Each row comes from the steps of one path. Every step used is in the known rows, and no mark comes twice. Write the path behind each row, first mark first.
Known rows
loged/pigivo/kubu/kefad: [ 12  16 -17 -52 -20 -48  11 -25  45   5  -9  23 -20 -77  21  -1 -21  21
 -48 -66 -49 -11 -17]
pigivo/linasa/taguz: [ 75  40  -7 -63 -44  -5  11   8 -28 -47  -9   8 -30  57 -36 -50 -20   7
   0 -50 -24  14 -55]
taguz/linasa/pigivo: [-35  73  -7 -93 -19 -48   8  14 -56  34 -36  28 -42  -3  56 -27 -39 -27
 -50  -6 -35   4 -16]
kefad/zavaze/lakug/kubu/pigivo: [ 18  -3 -12  34 -40  53  23  20  21  29 -22  40  -9 -15 -20 -19 -41 -42
 -24 -46 -34 -32  26]
taguz/linasa/pigivo/kubu/kefad/zavaze/lakug: [-45  71 -24 -32  17 -15  22  44  -3  42 -33  36 -33   4   3 -43 -41 -10
 -40 -34 -55  20 -19]
zavaze/kubu/kefad: [ -2  42 -17 -43  20 -68  -6 -14 -11  -6 -28  20 -21 -20 -16  53  13  16
  31 -36 -31 103  12]
lakug/kubu/kefad/zavaze: [  0  -1 -26 -32  -5   6  15  -4 -25   9  -8  49  -5 -30 -74  -3 -33  -7
  19 -64 -46  15  17]
kefad/lakug/kubu/pigivo: [-59  -1 -11 -19 -63   2  12  20 -20  39 -11  23 -24 -36  50 -57 -40 -11
 -28 -47   4 -66  14]
taguz/linasa/pigivo/loged: [ -5  96 -25 -83   4 -45  13  12 -91   9 -29  20 -49  27  45 -47 -51 -20
 -56 -21 -29  19 -33]
kubu/pigivo/linasa/taguz: [ 72  19 -20 -18 -42 -20   6   4 -42 -48 -24  21 -34  56  52  -9 -24  -8
 -35 -22   5  44 -46]
kefad/lakug/kubu/pigivo/linasa/taguz: [-27  10 -20 -23 -73  13  12  30 -31  -1  -9  20 -28   6  13 -94 -31   4
 -20 -56  12 -53  -8]
loged/pigivo/linasa/taguz: [ 87  32  -9 -82 -72 -21   1 -27 -12 -40  -9  10 -29 -21  -1 -55  -5  14
 -50 -53 -27 -23 -30]
lakug/kefad: [ -1 -25  14 -60  -2  -2   0 -13 -12 -21 -40  23 -20 -22  -9 -59 -56  -4
  -8 -24 -39 -57   1]
kefad/lakug/kubu/pigivo/linasa: [-20  -2 -17 -18 -68  16  16  25 -31   8  -4  15 -22 -29  44 -79 -42  -3
 -24 -50  -3 -50  -8]
kefad/kubu: [ -5   3 -10 -27   5 -22   7 -13  22  46  -3  15 -31 -18   8  63 -15 -35
 -15 -55   4  33  22]
loged/pigivo: [ 33  19   6 -79 -60 -44   0 -40   8  18 -14  17 -24 -78  48  -3 -17  -8
 -63 -39 -35 -45   0]
lakug/kefad/zavaze/kubu/pigivo/loged: [ 49 -18 -24  14  11  24   0 -15 -36 -82 -66  29 -23  41  -6 -32 -43  -8
  -2 -16 -14  30  39]
kubu/kefad/zavaze: [ 30  10 -10 -15  33 -26   6  -6 -24  18 -23  36 -16   7 -44  40 -19   8
   8 -40 -45  67  -1]
taguz/linasa: [ -7  85   0 -93   3 -30  15   0 -30  29 -31  28 -29 -11  13 -32 -42  -7
 -23 -16 -47  -7 -33]
kubu/pigivo/linasa: [ 78   3 -16 -12 -34 -15  10  -2 -43 -43 -16  15 -26  10  88  12 -36 -15
 -41 -13 -15  47 -46]
kefad/zavaze/kubu/pigivo/linasa: [ 77   3 -26  26 -38  13   9  -2 -13 -59 -47  25 -22  33  33  48  -9 -23
   1 -11 -12  99  24]
kefad/lakug: [-48  19  16 -39 -42 -20   9  17  -3  57 -16   2 -32 -19  37 -43 -32   1
 -22 -42 -11 -56  -3]

Write each row's path
[-40  25   0 -36  27 -51   0  11 -30  55  -7  15 -25 -24 -12 -17 -17  35
  -2 -52 -27  20 -14] : kubu/kefad/lakug
[  0   7 -23   4  17 -11  29  16  45   4 -21  32 -17   9 -31  26 -40  11
   7 -62 -52  39 -20] : pigivo/kubu/kefad/zavaze
[ 94  16  -6 -74 -66 -16   6 -33 -10 -35  -3   3 -21 -66  35 -33 -19   5
 -57 -45 -45 -17 -30] : loged/pigivo/linasa
[-80   6 -17 -25 -24 -55  12  36   2  38 -15  15 -40  -5  59  -7 -33  -6
 -39 -52 -21  11  -8] : linasa/pigivo/kubu/kefad/lakug
[-66   9   0 -46 -62   5  15  21  -8  49  -4  16 -22 -48   3 -75 -40  -6
  -9 -61 -15 -86  13] : kefad/lakug/kubu
[ 32 -37 -21 -11  16  15  -7  -9 -18 -53 -32  25 -33  32 -10 -42 -31  -9
 -18 -36  18  14  13] : lakug/kefad/kubu/pigivo/linasa/taguz
[ 23 -37 -10   7  -7  22  -5 -13 -11 -61 -71  36 -17  15   2 -18 -35 -15
   3  -3 -17  17  51] : lakug/kefad/zavaze/kubu/pigivo
[-11  -2  20 -22   6  21   7  14  34  30 -23  13 -14 -43 -40 -90 -51  -9
 -21 -44 -55 -84  -4] : zavaze/lakug/kefad
[ 63  24 -34  32 -18  -1   9  -9 -27 -47 -52  26 -28  51  31  51 -17 -24
  -7 -18  -4  93  31] : kefad/zavaze/kubu/pigivo/loged
[ 55  33 -28  -3  -2 -35  12 -13 -64 -23 -22  17 -38  36  85  19 -48 -20
 -54 -27   2  40 -34] : kubu/pigivo/loged
[ 13  35 -20 -45 -29 -48   9   3 -74  -3 -16   6 -49  34  63  -3 -45 -37
 -59 -39 -12  22 -14] : linasa/pigivo/loged
[  6 -11 -22   7   4 -27   2 -14   6  34 -12  24 -35  -7  70  83 -15 -42
 -40 -35  29  59  22] : kefad/kubu/pigivo
[-55  16 -14 -14  11 -31  24  29  43  32  -7  15 -25 -17  -6 -21 -39  31
  -1 -71 -39   1 -33] : pigivo/kubu/kefad/lakug
[ 24  14 -16 -12 -16 -12  18  -8  69  20 -11  25 -14 -68 -12 -18 -20  15
 -50 -73 -59 -23  -4] : loged/pigivo/kubu/kefad/zavaze/lakug
[ 49   3 -35   3  -6 -10   3  -3 -10 -13  -7  19 -39  40  31  42  -5 -27
 -31 -46  36  77  -4] : kefad/kubu/pigivo/linasa/taguz
[ 53  35 -30 -16 -43 -34  -3  -3 -22 -69 -38  17 -32  42  42  23   9  -5
   0 -19   9  95  -8] : zavaze/kubu/pigivo/linasa/taguz
[ 20 -28  -2 -15  -6  27  -2 -13   2 -52 -65  30 -16   8 -37 -30 -34  -9
  19 -16 -32  -1  53] : lakug/kefad/zavaze/kubu
[ 11   5  -4  11 -39  57  25  21  35  38 -15  34  -7 -24 -61 -32 -41 -36
  -9 -58 -50 -52  26] : kefad/zavaze/lakug/kubu
[-36  16 -25 -10 -45   3  17  18 -43  17  -6  16 -29 -16  43 -71 -50  -6
 -34 -58   7 -53   1] : kefad/lakug/kubu/pigivo/loged
[ -5  14 -18  21  24   3  31  28  68  24 -15  29 -14  -5 -50   2 -39  10
   2 -71 -61  20 -24] : pigivo/kubu/kefad/zavaze/lakug
[-15  13 -13 -43 -28 -44  11 -11  45  24  -7  15 -24 -76  26 -33 -20  33
 -50 -71 -39 -37 -12] : loged/pigivo/kubu/kefad/lakug
[ 20  21  -5   8  41  -5   9  12   2  45 -14  32 -12  -7 -67  10 -18   9
   1 -52 -54  44  -3] : kubu/kefad/zavaze/lakug
[ 56 -24 -19   2 -17  36  -5  -3 -24 -97 -67  32 -23  62 -32 -57 -25   1
  11 -14 -10  33  32] : lakug/kefad/zavaze/kubu/pigivo/linasa/taguz
[ 32  16  -9  -5 -34   2   8  -6  14 -17 -49  27 -20  15  -6  50  -8 -25
  15 -22 -25  60  44] : kefad/zavaze/kubu
[-36  63 -29 -50  10 -30  20  31 -26  20 -40  40 -38  18  19 -22 -42  -9
 -34 -25 -46  40 -17] : taguz/linasa/pigivo/kubu/kefad/zavaze
